Each row was made from one small tree. The marks that hang from a mark follow it in brackets, in alphabetical order. Every link used is in the known rows. Write each row's tree.
Known rows:
nulus{bovo{donu} dopuf maliv rurif}: [-4.293  4.778 -0.131  0.969  3.554  2.570 -3.582  5.831  2.184  0.830
 -2.289  0.430 -4.400 -0.261 -0.456 -0.178  1.334 -2.199 -3.031  1.643
  3.415 -1.242  0.975]
dopuf{nulus{bovo{nuda} rurif}}: [-5.827  2.776  0.619 -0.312  3.321 -1.272 -5.118  3.171 -0.656  2.112
  2.797  0.074 -0.215 -2.075  0.017  1.436  1.824 -0.531 -4.008 -1.402
  4.162 -2.729  0.902]
donu{bovo{nuda}}: [-1.666  3.658  1.140  1.459  0.228 -3.545  0.310  3.470 -0.962  2.268
 -1.711  2.033  1.860 -3.826  3.615 -0.622 -3.415  0.957  0.391 -1.206
  4.270 -5.289  2.430]
pubogo{nulus}: [-1.323  3.831  1.091 -0.634  2.008 -3.968  0.682  0.672  0.094 -3.107
 -2.825  0.013  1.195 -3.790  1.371 -1.727 -3.176 -1.853 -0.724 -1.179
  2.857 -5.816  0.645]
maliv{nulus{bovo{donu nuda} rurif}}: [-3.814  2.650  1.155  2.311  2.046 -0.777 -1.247  3.232  1.229  1.995
 -2.309  0.488 -1.502 -1.825  1.850  1.979  0.400 -1.385  0.469  0.061
  3.505 -1.372  0.776]
donu{bovo{nulus{dopuf maliv}}}: [-7.067  4.237  0.464 -0.359  1.032 -1.417  2.507  1.685  0.960  2.083
 -3.307  3.484  0.367 -3.964  1.507 -0.155 -2.869 -0.100 -2.476  0.074
  1.978 -0.574  2.971]
rurif{nulus{bovo{donu} dopuf}}: [-3.846  4.445  1.767  2.311  1.010 -0.950 -0.459  2.556  0.509  1.629
 -1.921  1.291 -1.242  0.140  2.617 -2.437 -2.124 -0.863 -0.975  0.333
  2.139 -2.703  1.353]
donu{bovo{nuda nulus}}: [-4.324  2.873  1.227  1.212 -0.363 -2.730  3.956  2.693 -0.100  2.728
 -2.499  2.188  2.106 -5.165  2.985 -0.106 -3.115  0.979 -1.902 -0.918
  2.903 -1.497  2.754]
donu{bovo{nulus{rurif}}}: [-3.735  2.646  0.951 -0.697  1.422 -1.047  4.200  2.165 -0.807  0.395
 -4.067  2.394  0.613 -4.364  2.412  0.447 -3.275  0.269 -1.248 -0.756
  2.894  0.227  2.382]
dopuf{nulus{bovo maliv rurif}}: [-8.365  3.232 -0.283 -2.209  4.075 -0.830 -6.791  2.391  0.549 -0.332
  2.326 -0.349 -1.649 -1.530 -1.397  2.335  2.657 -1.465 -4.205 -0.714
  3.877 -3.398  0.776]
dopuf{nulus{maliv rurif}}: [-6.732  3.499 -0.394 -2.496  4.540 -1.385 -7.250  1.245 -0.297 -1.190
  2.329  0.707 -0.499 -2.104  0.607  1.531  0.195 -0.630 -3.019 -0.931
  3.458 -4.675  1.154]
tasogu{gilepus}: [ 3.790  4.897  1.791  0.180  0.741 -2.465  3.656  2.054 -1.859 -2.115
 -4.002  0.544  1.526 -2.987  1.281 -3.227 -4.619 -0.446 -2.572 -1.673
  4.013 -4.464  0.853]
donu{bovo{nuda} gilepus}: [-2.683  3.577  1.961  1.474 -0.799 -4.028  0.116  3.656 -2.658  0.943
 -5.703  1.405  2.541 -4.023  3.922  1.172 -3.627  2.005  0.860 -0.170
  3.901 -6.307  2.652]
nulus{bovo{donu} maliv rurif}: [-3.045  3.742 -0.190 -0.082  2.646  1.072 -2.537  5.725  1.777 -2.117
 -2.237 -1.972 -3.843 -1.182 -0.359  0.771  1.647 -2.041 -1.899  0.628
  4.392 -3.163  0.337]
donu{gilepus}: [-1.459  4.878  1.718 -1.177 -0.362 -4.391  0.298  1.931 -2.634 -2.364
 -4.303  0.724  1.338 -2.221  2.050 -1.526 -3.477  0.040 -0.869 -1.802
  3.149 -4.690  1.625]
pubogo{nulus{bovo maliv rurif}}: [-4.820  2.431  0.368 -0.963  3.846 -1.287 -2.755  2.872  2.082 -4.174
 -3.383 -1.146 -1.760 -3.458 -1.249  1.894  1.137 -2.617 -2.321  0.672
  3.650 -4.634  0.048]
bovo{donu{gilepus} nuda}: [ 0.997  4.730  1.548  2.899 -1.076 -2.549  0.320  4.876 -1.469  0.386
 -4.060 -1.189  1.145 -2.733  4.438 -1.702 -3.330  0.831  0.107 -0.111
  3.453 -6.711  1.434]
donu{bovo gilepus}: [-2.615  4.228  1.705 -0.295 -0.526 -3.796  1.503  2.391 -3.066 -0.746
 -6.637  1.272  1.722 -3.161  3.109  0.433 -4.325  1.089  1.320 -0.580
  3.637 -5.492  2.446]
pubogo{gilepus nulus}: [-1.795  2.418  1.450 -0.654  1.444 -1.915  0.855  0.843  1.983 -4.044
 -3.116  1.199  2.876 -5.074  1.222 -1.289 -4.623 -1.707 -2.079 -0.382
  3.381 -6.969  0.373]
dopuf{nulus{bovo{donu} maliv}}: [-7.676  4.820 -0.432 -0.795  1.924 -1.395 -4.237  2.483  1.098  0.677
  2.044 -2.009 -1.414 -1.219 -0.712  0.417  1.654 -1.757 -3.265 -0.572
  3.362 -5.229  0.793]
bovo{nuda nulus{dopuf maliv}}: [-7.235  4.077  0.566  0.953  0.717 -1.730 -0.236  2.628  2.523  2.922
 -0.204  3.255  0.613 -4.228  1.041 -1.055 -0.842 -0.168 -6.134 -0.223
  1.308  0.358  2.528]
bovo{donu nulus{rurif}}: [-0.753  3.514  0.684  0.242  1.234  1.117  5.300  3.179  0.030 -0.942
 -3.704 -0.099 -1.023 -3.214  2.758 -1.829 -2.970 -0.820 -2.263 -0.304
  2.099  1.097  1.215]
maliv{nulus{bovo{nuda} dopuf}}: [-6.729  4.211  1.402  2.115  1.324 -2.811 -1.691  1.503  1.738  4.950
 -0.582  3.461 -0.320 -1.481  0.575  0.312  0.078 -1.640 -1.601 -0.756
  2.467 -0.211  1.736]
pubogo{gilepus}: [-1.060  3.415  1.310 -1.159  0.152 -1.829  0.619  1.936  0.954 -2.087
 -0.542  2.432  2.333 -3.260  1.660 -2.730 -4.678 -0.886 -2.668 -2.076
  3.985 -4.710  1.102]
dopuf{nulus{bovo}}: [-6.405  4.320  0.465 -1.520  1.785 -2.944 -2.541  1.384 -0.602  1.537
  3.032 -0.205  0.109 -1.393 -0.827 -0.522  0.802 -1.505 -3.822 -2.470
  3.515 -3.225  0.980]

Which tree is each row?
[-5.920  3.529  1.344  0.899  0.186 -2.133 -2.453  2.681  0.830 -2.578
 -3.760 -1.339 -1.265 -0.866  2.084  0.563 -0.579 -0.390 -0.490  0.959
  2.637 -5.944  0.979] => rurif{nulus{bovo{donu{gilepus}} maliv}}
[-5.533  3.101  0.603  0.584  1.685 -3.373 -2.386  2.934  2.785 -2.050
 -1.943 -1.469 -0.164 -4.151 -0.865  0.911  1.132 -2.118 -2.883  0.230
  3.490 -6.352  0.439] => pubogo{nulus{bovo{nuda} maliv}}
[-7.705  4.262 -0.250  0.581  1.618 -1.595 -5.264  3.398  1.476  2.063
  2.775 -1.990 -0.816 -1.894 -0.108  0.881  2.124 -0.993 -3.735 -0.276
  3.562 -5.869  0.928] => dopuf{nulus{bovo{donu nuda} maliv}}
[-7.776  3.457  1.383  1.944  1.490 -2.222 -5.302  2.759  2.204  1.614
 -0.028  2.245 -0.759 -1.072  1.547 -0.025  0.264 -0.285 -3.073  0.658
  2.390 -3.749  1.738] => rurif{nulus{bovo{nuda} dopuf maliv}}
[-4.040  4.458  0.088  1.908 -0.042 -1.476 -1.951  5.766  2.643  0.573
 -0.482 -2.192 -1.946 -1.961  0.128 -0.474  1.606 -1.419 -2.653  0.097
  4.145 -5.229  0.849] => nulus{bovo{donu nuda} maliv}
[-8.312  2.736 -0.121 -0.805  3.746 -1.035 -7.764  3.345  0.854  1.000
  2.988 -0.369 -1.100 -2.241 -0.811  2.861  3.171 -0.739 -4.643 -0.397
  4.086 -3.993  0.929] => dopuf{nulus{bovo{nuda} maliv rurif}}
[-2.566  5.560  1.593  3.542 -0.465 -0.565  0.031  5.833  0.080  4.067
 -3.306  0.433 -1.073 -0.989  1.283 -2.009 -0.593 -0.624 -2.702  0.559
  3.010 -2.535  1.557] => nulus{bovo{donu{gilepus} nuda} dopuf}
[-3.905  3.741  1.011 -0.866  2.563  0.215  2.670  1.798  0.099  1.112
 -2.129  3.905 -0.463 -2.987  1.146 -1.777 -2.533 -0.834 -4.743 -0.932
  1.474  3.874  2.046] => bovo{nulus{dopuf rurif}}
[-4.727  3.152  0.035 -1.589  3.078 -0.583 -3.930  4.538  1.546 -2.453
 -1.070 -0.287 -2.966 -1.633 -1.546  1.245  2.189 -2.039 -3.349 -0.493
  4.508 -2.134  0.652] => nulus{bovo maliv rurif}
[-6.009  4.243  0.098 -0.533  4.056  0.865 -4.880  4.634  1.952  0.455
 -1.118  2.088 -3.609 -0.696 -1.676  0.449  1.804 -2.084 -4.276  0.510
  3.523 -0.330  1.233] => nulus{bovo dopuf maliv rurif}
[-4.672  4.005  1.026  1.745  3.113  0.560 -1.035  2.441  1.235  3.010
 -3.055  2.326 -2.524 -0.541  1.171  0.796 -0.398 -2.186  0.054  0.600
  2.565  0.670  1.104] => maliv{nulus{bovo{donu} dopuf rurif}}
[-4.715  2.052  0.700 -0.489  4.482  1.406 -4.234  2.013  3.530 -3.491
 -3.690  2.986  0.606 -4.537  0.563  0.949 -3.028 -1.785 -3.218  2.116
  2.996 -5.696  0.610] => pubogo{gilepus nulus{dopuf maliv rurif}}
[-4.042  3.465  0.582 -0.252  0.880  0.921  2.427  3.470  0.254 -3.095
 -6.763 -1.030 -1.340 -3.546  2.205  1.038 -1.871 -0.161 -2.452  1.432
  1.683 -1.070  1.390] => bovo{donu{gilepus} nulus{maliv rurif}}
[-6.098  3.636  1.196  0.537  3.494 -0.719 -2.183  1.470  1.055  2.817
 -1.995  3.634 -1.785 -0.825  0.195  1.220  0.113 -2.099 -1.028 -0.302
  2.652  1.538  1.346] => maliv{nulus{bovo dopuf rurif}}
[-5.864  5.118  1.464  1.852  0.752 -1.552  0.242  1.615  0.755  3.135
 -4.322  1.817 -1.229 -0.577  1.122  0.230 -1.088 -1.847  0.113  0.329
  1.930 -0.835  1.444] => maliv{nulus{bovo{donu{gilepus}} dopuf}}
[-5.697  2.053  0.500 -0.001  1.794 -1.043 -0.919  3.363  1.775 -0.215
 -0.949  1.527  0.150 -4.987  1.372  1.108 -0.095  0.194 -5.153 -0.257
  2.528 -0.029  1.813] => bovo{nuda nulus{maliv rurif}}
[-6.399  3.228  0.560  0.156 -0.005 -2.929  0.472  2.543  2.174  0.569
 -0.136  1.318  1.118 -4.992  1.163 -0.432 -0.667  0.005 -5.298 -0.970
  2.092 -1.108  2.061] => bovo{nuda nulus{maliv}}
[-0.423  3.710  1.271  0.640  1.327  0.455  0.632  5.581 -1.218 -1.625
 -5.069 -1.829 -2.384 -1.047  0.879  0.087 -0.206 -1.126 -0.891  0.067
  4.207 -2.116  0.461] => nulus{bovo{donu{gilepus}} rurif}
[-6.029  3.083  1.380  1.922  3.104 -0.935 -3.216  2.399  1.360  4.138
 -1.372  3.717 -1.256 -1.452  0.848  1.803  0.578 -1.402 -1.389 -0.002
  2.854  0.914  1.485] => maliv{nulus{bovo{nuda} dopuf rurif}}
[-2.026  2.074  1.451  0.027  3.947  1.121 -1.425  1.820  2.014 -2.421
 -3.897  3.385  1.400 -4.378  1.413 -0.474 -4.367 -1.527 -2.694  1.169
  3.046 -4.508  0.607] => pubogo{gilepus nulus{dopuf rurif}}
[-7.034  2.961  0.847  0.035  2.136  0.048 -2.123  2.242  4.709 -1.901
 -2.933  1.593  0.343 -4.006 -1.696  0.234 -1.104 -2.741 -4.625  1.486
  2.952 -5.496  0.454] => pubogo{gilepus nulus{bovo dopuf maliv}}
[-6.392  4.444  1.025  1.739  1.512 -0.720 -3.174  2.727  2.055  0.471
 -1.706  0.788 -2.033  0.015  1.839 -1.039 -0.737 -1.074 -1.523  1.265
  2.151 -3.979  1.348] => rurif{nulus{bovo{donu} dopuf maliv}}
[-7.069  3.576  0.672  1.423  0.573 -1.608  1.182  2.908  1.368  3.715
 -2.498  3.497  1.051 -4.795  2.307  0.422 -2.174  0.769 -3.018  0.476
  2.187 -1.403  3.164] => donu{bovo{nuda nulus{dopuf maliv}}}
[-1.539  4.777  1.321  1.644  2.285  1.955 -0.402  5.772 -0.784  1.409
 -5.119  0.640 -2.992 -0.162  0.754 -0.817 -0.597 -1.259 -1.933  1.095
  3.275 -0.490  1.044] => nulus{bovo{donu{gilepus}} dopuf rurif}
[-5.122  2.883  2.006  1.130 -1.511 -3.185  3.689  2.900 -1.818  1.444
 -6.681  1.671  2.719 -5.380  3.336  1.636 -3.328  2.068 -1.427  0.058
  2.523 -2.540  2.973] => donu{bovo{nuda nulus} gilepus}
[-5.847  2.008  0.589  0.634  1.411 -1.047  0.726  3.530  0.801  1.146
 -3.075  2.107  0.706 -5.406  2.568  2.157 -1.566  1.029 -2.209  0.469
  3.148 -1.611  2.595] => donu{bovo{nuda nulus{maliv rurif}}}
[-7.675  3.966  1.197  0.567  1.839 -2.012 -4.287  1.797  1.904  0.249
 -0.729  2.208 -1.378 -0.366  0.957 -0.580 -0.287 -1.017 -2.614  0.362
  2.230 -3.156  1.585] => rurif{nulus{bovo dopuf maliv}}
[-6.980  3.639 -0.493 -0.983  3.720  0.449 -5.659  3.395  0.746 -0.173
  1.386 -1.664 -2.420 -1.236 -0.514  1.921  2.148 -1.538 -3.083  0.169
  3.759 -4.197  0.531] => dopuf{nulus{bovo{donu} maliv rurif}}
[-4.427  3.851  1.123  0.154  3.965 -1.278 -2.663  0.309  0.260  1.930
 -2.034  4.772 -0.712 -1.303  2.193  0.486 -2.344 -1.366  0.113 -0.452
  2.280  0.216  1.718] => maliv{nulus{dopuf rurif}}
[-5.750  6.180  0.460  1.154  0.622 -0.100 -1.933  4.847  1.587  0.974
 -3.978 -0.282 -2.852 -0.398 -0.591 -0.899  0.507 -1.792 -2.910  1.338
  2.687 -3.309  1.404] => nulus{bovo{donu{gilepus}} dopuf maliv}
[-5.164  3.448  1.805 -0.569 -1.163 -2.968  5.044  1.619 -2.197 -0.264
 -7.474  1.612  1.914 -4.585  2.603  0.994 -3.941  1.173 -0.929 -0.339
  2.166 -1.690  2.773] => donu{bovo{nulus} gilepus}
[-5.048  4.730  0.302  2.845  0.217  0.342  1.452  4.137  2.763  3.222
 -1.720  1.153 -0.420 -3.701  2.606 -1.830 -1.639 -0.246 -4.358  1.184
  1.151 -0.893  2.198] => bovo{donu nuda nulus{dopuf maliv}}
[-5.907  3.658  0.330  1.259  3.631  0.689 -6.276  5.821  2.413  2.189
 -0.228  2.149 -2.852 -1.587 -0.952  1.067  2.503 -1.217 -4.769  0.922
  3.869 -1.037  1.453] => nulus{bovo{nuda} dopuf maliv rurif}
[-3.171  4.701  1.671  3.377 -1.229 -0.295  3.927  4.049 -0.089  3.318
 -5.115  1.173  0.893 -3.660  3.638 -1.791 -3.219  0.817 -3.418  1.046
  0.881 -0.310  2.327] => bovo{donu{gilepus} nuda nulus{dopuf}}
[-4.146  4.696  0.003 -0.116 -0.007 -0.560  4.051  2.458  1.930 -1.232
 -2.733 -0.838 -0.894 -3.309  1.738 -1.853 -2.196 -1.261 -2.974 -0.106
  1.579 -1.388  1.480] => bovo{donu nulus{maliv}}
[-6.809  2.597  1.342  1.130  0.772 -3.412 -4.534  2.619  1.848 -0.678
 -0.021  0.328 -0.344 -1.718  1.544  0.683  0.483 -0.180 -2.256 -0.122
  3.179 -5.205  1.270] => rurif{nulus{bovo{nuda} maliv}}
[-1.576  3.895  1.008  2.571 -1.059 -1.076  5.005  3.888  0.953  2.050
 -1.886 -0.294  0.893 -4.251  3.497 -2.471 -2.733  0.058 -3.059 -0.575
  1.951 -0.971  1.715] => bovo{donu nuda nulus}
[-9.126  4.419 -0.280 -2.061  2.234 -2.751 -5.323  1.518  0.949  0.446
  3.133 -0.703 -0.717 -1.540 -1.681  0.859  2.077 -1.676 -4.397 -1.498
  3.440 -4.537  1.041] => dopuf{nulus{bovo maliv}}
